Known rows, with every way that one mark hangs from another
kovem[rimi[kila[nipap sirol]]]: [ 2.55  2.14 -1.11  1.16 -1.14  0.24 -2.74  3.02  0.47 -0.25 -0.67 -4.31
 -0.58  2.96 -1.60 -1.54 -1.70  3.24 -0.19 -0.42  1.61 -2.16  2.79]
rimi[kila[nipap vuzus]]: [ 4.25  1.86 -1.70  1.34  0.48  0.95 -1.35 -0.70  1.02  1.32 -0.73 -5.45
 -1.55  2.48 -3.05 -4.33 -1.20  4.13  0.95 -0.74  2.04 -3.87  2.94]
kila[nipap[rado] sirol[vima] vuzus[kovem[rimi]]]: [ 3.56 -1.92 -0.49 -1.07 -3.28  0.24  0.86 -0.51 -0.55  3.74 -0.26 -1.16
 -2.21  1.61 -4.95 -2.38 -3.27  5.63 -0.08 -1.63  4.29 -0.06  8.29]
keserap[vima]: [ 2.72  1.92 -3.94  1.21 -0.71  0.14 -1.66  0.05  0.98 -0.91 -2.87 -0.43
 -0.87  1.24  0.76 -3.44 -0.83  3.14 -2.51 -2.24 -2.34 -6.33  6.71]
vima[sirol]: [ 2.92  4.27 -3.91 -0.50 -1.81 -0.57 -1.29  0.71 -2.60  0.84 -4.07  0.07
 -0.44  3.13  0.07 -3.36 -1.85  3.52 -2.13 -3.31 -0.30 -2.54  3.10]
rado[nipap[kila[vuzus[kovem]]]]: [ 4.32  1.53 -1.77  2.02 -0.82 -1.64  1.22 -1.21 -2.10  2.20 -1.04  0.00
 -2.08  4.97 -2.29 -6.75 -2.41  4.42 -0.66 -3.26 -1.26 -4.01  2.46]
sirol[kila[rimi] vima]: [ 2.00  2.15 -1.55 -1.65 -3.26 -1.72 -2.26  5.24 -1.44  2.87 -3.07 -2.68
 -0.66  2.66  1.63 -0.73 -1.96  1.23 -1.84 -1.69  0.93 -4.65  5.61]
kila[nipap sirol[vima] vuzus[kovem[rimi]]]: [ 2.82 -1.67 -0.86 -0.72 -3.34  2.47  1.16  0.43 -1.04  2.20 -0.21 -0.45
 -2.44  2.18 -3.92 -2.18 -1.91  5.16 -0.14 -0.56  4.66 -1.41  7.27]
sirol[kila]: [ 3.32  3.05 -3.25 -0.09 -2.05 -1.59 -2.22  2.74 -1.69  1.46 -3.39 -3.07
  0.16  3.43  0.27 -3.12 -0.94  1.88 -2.08 -2.94 -1.21 -5.06  3.04]
vima[sirol[kila[rimi vuzus]]]: [ 1.40  4.03 -0.73 -2.15 -1.83  1.26 -1.20  2.10 -1.38  3.34 -1.00 -2.54
 -2.24  2.81 -1.35 -1.17 -3.03  3.65 -0.30 -2.31  2.05 -0.29  3.99]
nipap[kila[rimi[kovem] sirol[vima]]]: [ 0.17  1.57 -1.00 -2.66 -1.49 -1.51 -0.77  5.38  0.31  1.07  0.27 -0.34
  0.29  2.83 -1.24 -2.42 -0.07  4.55 -2.25 -4.76  2.06 -3.61  5.17]
kila[rimi]: [ 0.63  5.02 -2.14  0.67 -1.41  1.54 -2.82  2.34 -1.01  0.91 -1.58 -1.20
 -0.92  1.96  1.98 -2.30 -2.59  1.16 -0.84 -3.05 -0.90 -3.73  5.26]
rimi[kila kovem[vuzus]]: [ 2.73  3.46 -1.69  0.92  2.16 -2.95 -1.66  3.16  2.19  2.95 -3.30 -4.41
 -0.59  3.43 -2.93 -1.92  1.88  7.06  0.49 -3.15 -0.29 -5.40  2.15]
vuzus[kovem]: [ 3.15  1.50 -3.01  0.86 -1.74  0.10 -0.99  1.36 -3.56  1.50 -3.73  1.28
  0.06  3.50  0.41 -4.50 -1.19  3.73 -1.49 -4.01 -2.22 -4.62  4.22]
keserap[kila[nipap[rado] vuzus] vima[sirol]]: [ 2.54  1.01 -3.46 -0.65  0.27 -0.36  0.08 -3.25  4.93  1.26 -1.27 -2.81
 -2.49  0.38 -3.59 -2.57 -4.14  5.49 -2.74 -0.39  2.37 -3.93  5.06]
kila[nipap rimi sirol[vima]]: [ 0.70  0.97 -2.78 -1.87 -3.58  1.42 -1.25  2.68 -0.54  1.28 -0.04 -2.08
 -0.63  1.50  0.07 -2.59 -2.01  0.51 -1.52 -1.78  3.36 -2.64  7.84]
vuzus[kila[nipap[rado] rimi sirol[vima]] kovem]: [ 1.54 -3.36 -0.45 -2.69 -3.12 -2.48 -2.39  2.42 -2.87  2.37 -0.64  0.00
 -0.16  5.18 -1.72 -3.62 -3.40  3.04 -2.59 -4.10  2.04 -1.53  7.43]
nipap[kila[rimi sirol]]: [ 1.23  2.88 -1.45 -0.45 -1.61  0.65 -2.32  3.14 -0.01  0.18  0.87 -0.47
  0.35  3.50 -0.50 -3.34 -1.69  1.97 -2.23 -5.44  1.33 -2.72  3.27]
rado[nipap[kila[rimi sirol[vima] vuzus]]]: [ 2.72  1.61 -0.57 -0.28 -1.47 -0.82  1.43  0.63 -0.08  2.34  0.49 -0.90
 -2.47  3.52 -2.16 -5.05 -1.44  2.46 -0.72 -3.45  2.63 -2.95  5.92]
rado[nipap[kila[sirol vuzus[kovem]]]]: [ 4.17  0.20 -1.28  0.58 -1.02 -0.71  2.00 -0.84 -1.91  2.14  0.27  0.32
 -1.53  4.86 -3.51 -7.36 -0.63  4.14 -0.86 -4.79  0.41 -2.95  4.23]
kovem[vuzus[kila[rimi sirol]]]: [ 1.86  2.21 -1.40  0.74 -0.90 -0.98 -3.77  1.07  0.98  1.59 -1.76 -1.58
 -1.32  5.32 -1.63 -1.10 -0.60  2.37 -1.93 -5.85  2.05 -2.98  4.05]
vima[sirol[kila[nipap rimi vuzus]]]: [ 1.06  3.29 -1.75 -1.96 -2.34  1.74 -1.50  1.23 -0.95  3.15  0.42 -4.06
 -2.14  2.89 -1.92 -1.33 -4.67  3.17  0.00 -0.37  2.89  0.24  3.25]
vima[sirol[kila[nipap vuzus]]]: [ 3.30  2.59 -3.23 -1.66 -2.24  0.48 -0.62  0.02 -1.29  2.47 -1.21 -3.88
 -1.63  3.25 -3.06 -2.85 -3.36  4.07 -0.75 -0.80  2.61 -0.93  2.45]

Rows
[-0.66  2.12 -0.87 -3.16  0.08  0.90 -0.53  2.55  1.59  2.15  0.17 -2.23
 -2.52  1.48 -1.73 -0.67 -1.61  6.33 -0.81 -1.09  0.36 -2.08  6.92]  keserap[vima[sirol[kila[rimi[kovem] vuzus]]]]
[ 4.06  0.49 -1.77  1.22 -2.88 -4.35 -3.53  0.26  1.90  1.94 -2.88 -3.00
 -1.88  4.74 -3.88  0.89 -3.33  4.11 -2.05 -2.11  3.40 -1.77  3.47]  kovem[rimi vuzus[kila[nipap[rado] sirol[vima]]]]
[ 0.62  2.38 -2.61 -0.93 -2.38  1.12 -2.44  1.02  0.19  2.04  1.38 -3.30
 -0.40  1.06 -1.20 -3.66 -3.91  0.59 -0.78 -3.43  1.67 -0.33  7.44]  kila[nipap[rado] rimi sirol]
[ 4.55 -1.06 -1.09 -0.14 -1.82 -1.88  2.76 -0.23 -2.09  2.57 -1.02  0.96
 -1.48  4.63 -3.45 -6.91 -0.33  4.34 -1.31 -4.20  1.66 -3.57  5.34]  rado[nipap[kila[sirol[vima] vuzus[kovem]]]]
[-0.58  5.46 -2.25  0.55 -0.04 -0.06 -2.21  3.08  1.41  3.05 -1.17 -2.62
 -1.90  2.08 -0.34 -0.25 -1.02  4.60  0.44 -3.24 -0.35 -3.60  4.67]  kila[rimi[kovem[vuzus]]]
[ 1.53  2.14 -1.74 -0.22 -0.94 -3.77  0.71  3.21  0.94  3.19 -0.47 -1.72
 -1.51  4.09 -2.30 -3.25 -0.42  3.85 -1.03 -3.85  0.92 -3.46  4.56]  rado[nipap[kila[rimi[kovem[vuzus]] sirol[vima]]]]
[ 0.20  3.26 -1.19 -0.52 -0.48 -0.58 -1.61  3.88  2.49  1.85  1.31 -1.63
 -0.20  3.57 -2.47 -1.55 -0.39  5.07 -1.22 -5.73  1.88 -2.57  2.75]  nipap[kila[rimi[kovem[vuzus]] sirol]]
[-0.60  2.78 -2.64 -1.37 -0.90 -0.39 -1.74  1.77  2.51  4.08  1.88 -4.41
 -0.86  1.27 -3.61 -1.69 -2.33  4.09  0.37 -3.66  2.10 -0.30  7.11]  kila[nipap[rado] rimi[kovem[vuzus]] sirol]
[ 0.27  1.85 -2.72 -1.93 -0.85 -2.34 -1.83  2.29  3.05  3.69 -0.20 -4.29
 -1.57  1.95 -2.71  0.51 -4.14  5.94 -1.00 -0.64 -0.08 -0.91  5.29]  keserap[vima[sirol[kila[nipap[rado] rimi[kovem[vuzus]]]]]]
[ 1.96  2.82 -0.55 -0.56  2.59 -0.34 -0.23  2.00  1.18  2.07 -1.16 -4.14
 -1.35  2.30 -3.49 -3.82  1.84  7.81  1.27 -2.82  0.65 -4.98  4.47]  rimi[kila[vuzus] kovem]
[ 3.97  2.69 -3.29  0.82 -1.08  0.57 -1.00 -3.23  0.90  2.59 -0.44 -4.09
 -2.28  0.92 -3.73 -4.47 -4.14  3.73  0.28 -1.88  1.28 -2.26  5.42]  kila[nipap[rado] vuzus]
[-0.91  3.67 -2.85 -3.11 -2.17 -0.64 -1.80  4.62 -1.51  2.43 -0.06 -3.93
 -0.73  3.00 -0.51 -1.06 -4.07  3.94 -0.74 -0.33  0.76 -0.80  2.99]  vima[sirol[kila[nipap rimi[kovem]]]]
[ 3.02  2.95 -5.06  1.08 -0.90 -2.22 -1.86 -0.41  2.29  1.08 -2.85 -3.61
 -0.11  1.50 -0.99 -3.77 -3.86  1.86 -3.11 -2.05  0.28 -6.35  2.63]  keserap[kila[nipap[rado]]]
[ 2.88  1.81 -0.01  1.17 -0.47  1.92 -1.54  1.03  1.44  0.59  0.46 -4.81
 -1.93  2.41 -3.56 -1.57 -1.49  4.36  0.99 -0.13  3.50 -1.37  3.83]  kovem[rimi[kila[nipap sirol vuzus]]]
[-0.04  2.76 -1.02 -0.74  0.84  2.43 -0.29 -0.44  4.48  0.87 -1.05 -0.76
 -3.23  0.88 -0.79 -0.42 -2.61  4.53 -2.16 -1.23  2.41 -4.55  5.78]  keserap[kila[rimi vuzus] vima[sirol]]
[ 4.35  1.82  0.32  1.50 -1.56 -1.86 -1.46 -0.18 -0.15  2.71 -0.55 -0.27
 -1.71  3.54 -3.61 -2.50 -4.79  7.23 -0.44 -3.76  0.20 -1.15  1.93]  nipap[kila[vuzus[kovem[rimi]]] rado]
[ 2.48  0.05 -2.18  0.02 -2.40 -1.69 -2.95  1.04  1.39  2.02 -1.46 -2.72
 -1.36  4.89 -2.15 -0.80 -1.61  2.22 -2.26 -3.39  3.84 -2.99  4.51]  kovem[vuzus[kila[nipap rimi sirol[vima]]]]
[ 2.09  0.35 -0.77 -2.24  1.74 -0.71  0.15  1.00  2.12  2.95  1.43 -5.97
 -0.80  1.56 -6.44 -4.89  0.76  7.42  1.32 -3.26  3.05 -1.71  6.59]  rimi[kila[nipap[rado] sirol vuzus] kovem]
[ 2.63  0.86 -1.33  0.60 -2.85  1.12 -1.16  1.41 -1.24  2.71 -0.22 -3.62
 -2.22  3.38 -2.64 -1.52 -4.18  4.52  0.50  0.65  1.48 -1.87  2.78]  sirol[kila[nipap vuzus[kovem[rimi]]]]
[-0.39 -0.60 -1.72 -3.73 -1.49 -3.56 -2.64  3.23 -0.28  1.53  0.17 -2.49
 -0.35  3.58 -2.16 -2.90 -2.01  4.04 -2.41 -3.49  2.25 -2.41  7.98]  vuzus[kila[nipap[rado] rimi[kovem] sirol[vima]]]
[-0.08  3.37 -2.02 -0.49 -0.45  1.42 -1.42  2.66  2.00  0.71 -1.41 -1.17
  0.06  1.79  0.61 -2.41 -0.48  0.60 -2.95 -4.40  2.08 -5.61  5.35]  keserap[kila[rimi sirol]]
[ 5.10 -1.02 -1.98 -1.34 -1.10 -2.92 -1.29  2.14  0.23  2.14 -2.13 -4.37
  0.78  2.37 -3.08 -4.72 -0.55  3.16 -1.32 -3.03  2.62 -3.09  6.20]  rimi[kila[nipap[rado] sirol[vima]]]
